Each row was made from one walk, in order. Every step used is in the known rows, and no mark comes twice. Write each row's walk.
Known rows
pimo-tiso-vola-birob-roli: [ 1.53 -1.27 -0.74 -1.47  0.02  2.39 -0.44 -3.19 -3.04  1.36  1.50  0.92
  0.98  0.30 -0.07  0.30  0.11  2.16 -1.32  0.34  0.22  0.17  2.29  0.63
  1.97]
pimo-tiso: [-0.56 -2.42  0.57  0.68 -0.66 -0.81 -0.85  2.99 -1.07  1.02  1.69 -1.03
  2.52 -0.74  0.08  2.02  0.42 -0.12  0.86 -1.80  1.43  0.41  1.56  0.30
  1.12]
vola-tiso-fatud-birob-roli: [ 0.70 -0.67 -3.55 -0.40  3.08 -0.03 -0.26 -2.98  0.51 -0.08  0.09  1.64
 -1.01  1.28  2.28 -1.93 -0.92  3.85 -0.74  0.94 -1.08  1.73  2.85 -0.62
 -0.48]
tufi-pimo-tiso-vola-pemo-sova: [-1.23 -0.09  0.89  1.55 -0.73 -1.62  1.70  1.87 -1.30  1.56  1.30 -2.24
  1.06 -2.92  0.39  3.40  2.83 -0.74 -1.71 -1.76  1.58 -0.73 -1.06  1.65
 -2.14]
vola-tufi: [ 0.06 -0.01  1.13  1.17  1.19  0.44  1.86  0.85  3.17  2.99 -1.97  1.91
  0.43  1.41  1.45  1.13 -1.32 -0.48  2.07 -1.11 -2.42 -0.42 -0.68 -1.32
 -0.08]
birob-roli-tiso: [ 0.62 -1.06 -1.23  1.84  1.57 -1.08  1.39 -2.80 -0.82 -2.65 -3.31  1.51
  1.60  1.93  0.92  0.98 -2.40  2.52 -0.66 -0.25 -0.82 -2.17  3.24 -0.55
  0.52]
tiso-vola-tufi: [ 0.24  1.50  0.96  0.12 -0.38  1.29  1.45 -1.13  1.75  1.45 -0.64  0.23
  0.56  2.04 -0.19  0.65 -0.62 -1.80  1.03  0.19 -1.22  0.62 -2.10 -1.50
 -0.30]
pimo-tufi-sova: [-2.66  0.53 -0.71  0.87 -0.66  0.03  2.48  1.00  2.86 -2.16 -0.58  0.08
 -0.11 -0.93  2.08  2.21 -0.05 -2.90  2.54 -1.97  0.04  1.17 -2.10  1.36
 -1.78]
tufi-pimo-tiso-fatud: [-1.07 -0.52 -0.41 -0.76  0.10  0.14 -0.95  3.83 -1.31 -1.95  0.44 -0.72
  1.99  1.64  0.23 -0.97  4.04  0.21  1.70 -2.35  1.76  0.85  1.39 -1.91
  2.35]
pimo-tufi-vola-tiso-defu: [-2.23 -0.31 -0.05 -1.71 -1.88  1.96  0.11  0.54  0.96 -0.01  1.71 -0.72
  0.08  0.51 -1.03 -1.20 -1.71 -0.11  2.09  2.11 -1.49  0.79 -1.88  2.11
 -0.92]
roli-tiso-fatud-birob: [ 1.97  0.46 -2.12  1.01  1.77 -2.23 -3.71 -0.78 -0.27 -3.48 -0.06 -0.52
 -1.81  1.08  1.99 -3.16 -0.15 -0.19 -0.21 -0.06 -0.68  1.37 -0.62  0.20
 -2.96]
fatud-birob-pimo: [ 0.37  0.70 -0.43  0.99  1.96 -1.26  0.31 -0.09  1.31  0.93 -2.16  0.44
 -1.68 -3.35 -1.18 -1.15 -0.06 -0.57 -3.72  0.13  1.58  0.19  0.29 -0.07
  0.45]
tiso-vola-pemo-sova: [-1.52  1.35  0.05  2.75 -1.14 -1.52  2.18  1.32  1.51  3.19  1.97 -1.80
  0.04 -0.48  1.49  3.67  2.77 -1.03 -0.85 -0.22  0.45  0.49 -2.05  1.40
 -2.42]
pimo-tiso-vola-tufi-sova: [ 0.61  1.33 -0.35 -0.22 -0.41  0.45  2.58 -0.26 -0.97 -0.87  0.22  0.72
  1.00 -2.57  0.07  2.62 -0.46 -2.30  0.48 -1.06  0.96  0.73 -0.93  2.54
 -1.87]
tiso-defu: [-2.21  0.60 -1.46  0.13 -0.66  0.79  0.21  1.97  3.15  0.72  2.65  0.25
  0.08  0.95 -1.84  1.62  0.49 -1.66  2.06  2.09 -0.27  1.56 -1.04  1.43
  2.12]
pimo-tufi-vola-pemo: [-3.45 -0.18  2.48  0.98 -2.59 -0.01 -0.99  1.89  1.98  4.24 -0.51 -0.34
  2.14  0.01  2.64  0.00 -0.02 -0.78  2.77 -1.61 -3.36  2.54 -3.42 -1.30
 -3.39]
pimo-tufi-vola-birob-roli-tiso: [ 1.28 -1.44  0.63 -0.24 -0.35  0.72 -0.81 -4.04 -3.11 -2.70 -3.22  1.34
  0.56  1.40  1.75 -2.12 -3.41  2.13 -0.09 -0.61 -2.43 -2.54  1.06  0.47
 -1.74]
pemo-vola-birob-roli-tiso-defu: [ 1.67  0.32 -1.12 -0.54 -0.24  0.85 -1.07 -3.09 -1.85 -2.26  0.83  0.77
 -1.19  0.77 -1.60  0.38 -2.65  1.78  0.35  3.14 -0.97 -1.40  1.19  1.51
 -0.19]
pemo-sova: [-2.32  0.78 -1.36  3.19 -0.28 -2.63  3.49  2.09  1.62  0.97  0.81 -0.51
 -0.52  0.28  1.73  3.86  1.26 -1.36  0.09 -0.80  1.17 -1.03 -0.48  1.98
 -0.92]
birob-pimo: [-1.15  1.06  0.44  1.37  0.62  0.03  2.88  1.89  2.35  1.84 -2.94  0.76
  0.24 -0.79 -1.56  0.66  1.86 -0.11 -2.13 -0.29  2.11 -0.72  1.18 -1.38
  3.40]
pimo-tiso-defu: [-1.04 -1.48 -0.41 -1.12 -1.21  1.07 -1.41  2.93  0.62  0.33  4.01 -0.74
  1.16 -0.64 -2.27  1.15  0.13 -0.87  1.82  1.42  0.92  1.31  0.30  1.97
  1.92]
pimo-tiso-vola-birob-defu: [ 1.77 -0.71  0.86 -2.94 -1.51 -0.22 -1.82 -0.54 -2.96  1.81  3.59  0.74
 -2.24 -1.66 -2.96  0.41  0.76 -0.38  0.85  3.14  0.23 -0.91  0.64  0.75
  2.40]
fatud-tiso-defu: [-0.93  0.41 -1.80 -0.47  1.57 -0.95 -0.88  1.27  2.82 -1.03  3.04  0.23
 -0.36 -0.47 -1.67  0.59 -2.09 -0.18 -0.07  2.20 -0.50  0.90 -0.75  2.22
  0.24]
pemo-vola: [-2.17  2.50 -0.70  2.83 -2.16 -2.80  0.56 -0.13 -0.35  0.66  0.63 -1.55
 -0.21  1.20  0.44  4.31 -0.94 -1.09  1.70  0.37  0.97  1.04 -0.66 -2.19
 -1.88]

Which walk is each row?
[ 1.26 -0.16  1.81 -0.90 -0.85  1.59  0.18 -0.32 -0.27  1.15  0.48 -0.57
  1.51  0.67 -0.60  0.21 -0.96 -1.24  0.81 -0.31 -0.27  0.44 -0.91 -1.10
 -0.27] => pimo-tiso-vola-tufi
[ 2.65 -0.75  1.25 -0.99 -1.45  1.72 -2.65 -0.16 -3.88  1.25  3.02 -1.49
  0.28 -0.56 -0.76  0.09  1.96 -0.84 -1.10 -0.76  0.97 -0.21 -0.96  2.33
  0.80] => pimo-tiso-vola-birob
[ 2.89 -1.58 -0.39  1.07  1.90  0.06 -0.05 -3.35 -2.49 -1.64 -2.78  2.06
  0.38  1.17  1.24  0.03 -1.94  3.17 -1.30 -0.64 -1.55 -3.36  2.94  0.97
  0.32] => vola-birob-roli-tiso
[-1.28 -2.34  0.89  0.17  0.46 -1.16  0.05  2.92 -2.88 -1.02 -0.72 -0.73
  3.02 -2.82 -1.08  2.07  0.71 -0.40 -0.12 -3.60  1.89 -1.48  1.81  0.38
  1.60] => tufi-pimo-tiso
[ 1.81 -1.23 -1.96  1.51  2.51 -2.13 -0.70 -4.23 -1.61 -3.28 -2.69  1.24
 -0.04 -0.10  1.21 -0.54 -3.93  2.29 -1.80  0.06 -1.31 -1.54  2.57  0.56
 -1.96] => fatud-birob-roli-tiso
[ 0.52 -0.73 -1.62 -2.44  0.48 -2.71 -3.14  0.61 -0.43  0.00  3.29  1.12
 -3.28 -1.39 -1.08 -1.81 -0.29  0.04  1.97  3.30 -0.24  1.71  1.28 -0.79
  0.09] => pimo-tiso-fatud-birob-defu
[ 0.92  0.11  0.66  1.38  0.03  0.26 -0.25 -2.05  0.14  1.58 -0.62 -0.59
  2.12  0.72  0.59  1.29  0.64  1.60 -1.04  0.18 -1.41  0.71  0.05 -1.18
 -1.10] => birob-roli-tiso-vola-pemo
[ 0.63 -0.26  1.35 -0.97  0.50  1.24 -1.75 -0.64  2.92 -3.64 -3.08 -1.30
 -2.34  0.92  0.60 -5.69 -0.53 -0.60 -0.49 -0.13 -0.19  0.11 -1.36 -3.18
 -1.35] => roli-tiso-fatud-birob-pimo-tufi
[ 1.56  0.02 -1.60 -1.00  1.73  0.86 -0.13 -4.25 -1.66  0.45  0.91  1.49
 -0.08  0.50  0.27 -0.02 -1.23  2.57 -2.52  0.80 -0.68 -0.25  1.62  0.85
  0.88] => fatud-tiso-vola-birob-roli
[ 0.93  0.04  2.69 -2.05  0.05  2.68 -0.92 -1.02  1.92 -1.14 -1.29 -1.45
 -1.96 -0.39 -0.77 -3.80 -0.37 -0.70 -2.11 -0.08  0.26 -1.00 -2.24 -1.68
  0.07] => fatud-tiso-vola-birob-pimo-tufi
[ 0.15  1.75 -1.45  0.82 -0.40 -0.31  0.39  1.22  0.24 -0.09  1.03 -1.44
 -0.67  4.34  1.76 -0.08  2.51  2.44  1.95  0.60  0.74  1.12  0.78 -2.46
 -0.43] => pemo-vola-tiso-fatud
[-0.62  1.98 -1.33  0.36  0.14 -1.83 -0.35 -1.23  0.00 -2.16  1.94 -2.04
  0.94  0.50 -1.26  0.89 -0.95 -1.37 -2.22  0.74  1.35  1.31 -1.55  0.24
 -0.80] => fatud-tiso-vola
[ 0.63  0.97 -1.19  1.35  0.16 -0.55 -0.75  1.41  0.60 -3.25 -1.02 -0.27
  0.53  5.00  1.65 -1.74  2.44  0.66  1.68 -0.41 -0.06  0.17  0.68 -1.78
  0.84] => roli-tiso-fatud
[ 0.21  1.29  1.48 -0.04 -0.87  0.85  0.87  0.61 -2.15  2.74 -2.48  1.54
 -0.32 -2.44 -1.26 -1.34  1.48  0.06 -2.79 -0.46  0.92 -1.42 -0.18  1.27
  1.71] => tufi-vola-birob-pimo
[-1.04 -0.37  1.39 -2.73 -2.42 -0.45 -1.37 -0.33 -1.46  2.08  1.24  2.21
 -2.78 -0.81 -0.83 -1.20 -1.25 -0.95  3.09  2.45 -2.46 -0.78 -1.14  0.26
  0.17] => pimo-tufi-vola-birob-defu
[ 1.91  1.55 -0.33 -0.97  0.83  0.32  1.84 -1.43 -1.44 -1.33 -0.77  0.76
 -0.64 -5.28 -0.86  0.41 -1.23 -2.05 -2.21 -0.42  1.67  0.60 -0.80  2.84
 -2.71] => fatud-birob-pimo-tiso-vola-tufi-sova
[ 1.07 -0.13 -2.04 -1.94  1.62 -2.64 -1.71 -0.33  0.59  0.53  2.11  1.50
 -4.19 -0.69 -0.57 -1.88 -0.32  1.34  1.40  3.69 -1.13  0.83  1.21 -0.39
 -0.14] => vola-tiso-fatud-birob-defu
[ 0.12  0.01  0.07 -0.90 -0.30  1.27 -0.45  4.02  0.34 -0.15  0.52 -0.52
  1.16  1.73 -0.24 -2.28  4.45  1.08  0.28 -0.44  2.72  1.53  2.10 -2.55
  3.42] => birob-pimo-tiso-fatud
[ 2.70  0.85  0.09 -0.42  0.71  0.07 -2.34 -1.52 -2.12  0.15  2.20 -0.82
 -1.01 -0.42 -0.24 -0.37  0.13 -0.35 -2.57 -0.14 -0.08 -0.59 -1.70  2.60
 -0.67] => fatud-tiso-vola-birob
[-2.21 -0.35  2.27 -0.22 -0.77  2.05  1.43  1.17  4.74 -0.16 -2.82 -0.82
 -0.49  1.04 -0.08 -1.75  0.46 -1.37  0.62 -0.74  0.31 -0.10 -1.23 -3.52
  1.53] => birob-pimo-tufi
[-1.23  0.00  1.25  0.76  2.31 -0.39  2.72  0.95  0.59  0.09 -4.62  1.88
  1.04 -1.29 -0.13  1.52 -0.48 -1.06  0.62 -3.31 -1.42 -2.45 -0.27 -1.17
  0.81] => vola-tufi-pimo
[-2.06 -0.89  0.95 -0.05 -1.59  0.36  1.04  0.10 -0.62  0.58 -1.18 -1.09
  1.11  0.82  1.62 -0.96 -2.02  0.76  1.30 -1.04 -1.43 -0.30 -1.16  0.52
 -2.56] => pimo-tufi-vola-tiso
[ 0.16  0.20  2.96 -1.63 -1.37  3.72 -0.40 -0.56  2.16  0.00 -1.52 -1.41
 -1.63  0.76 -0.73 -3.21  1.22 -1.64 -0.71 -0.25  0.34 -0.56 -2.47 -2.15
  1.32] => tiso-vola-birob-pimo-tufi
[ 0.09 -1.69  1.48 -0.03 -0.10  0.24  0.57  3.06 -0.89  1.33 -0.57 -0.50
  1.94 -2.47 -1.85  0.43  1.16  0.62 -1.86 -1.25  3.22 -0.74  2.69 -0.63
  2.88] => birob-pimo-tiso
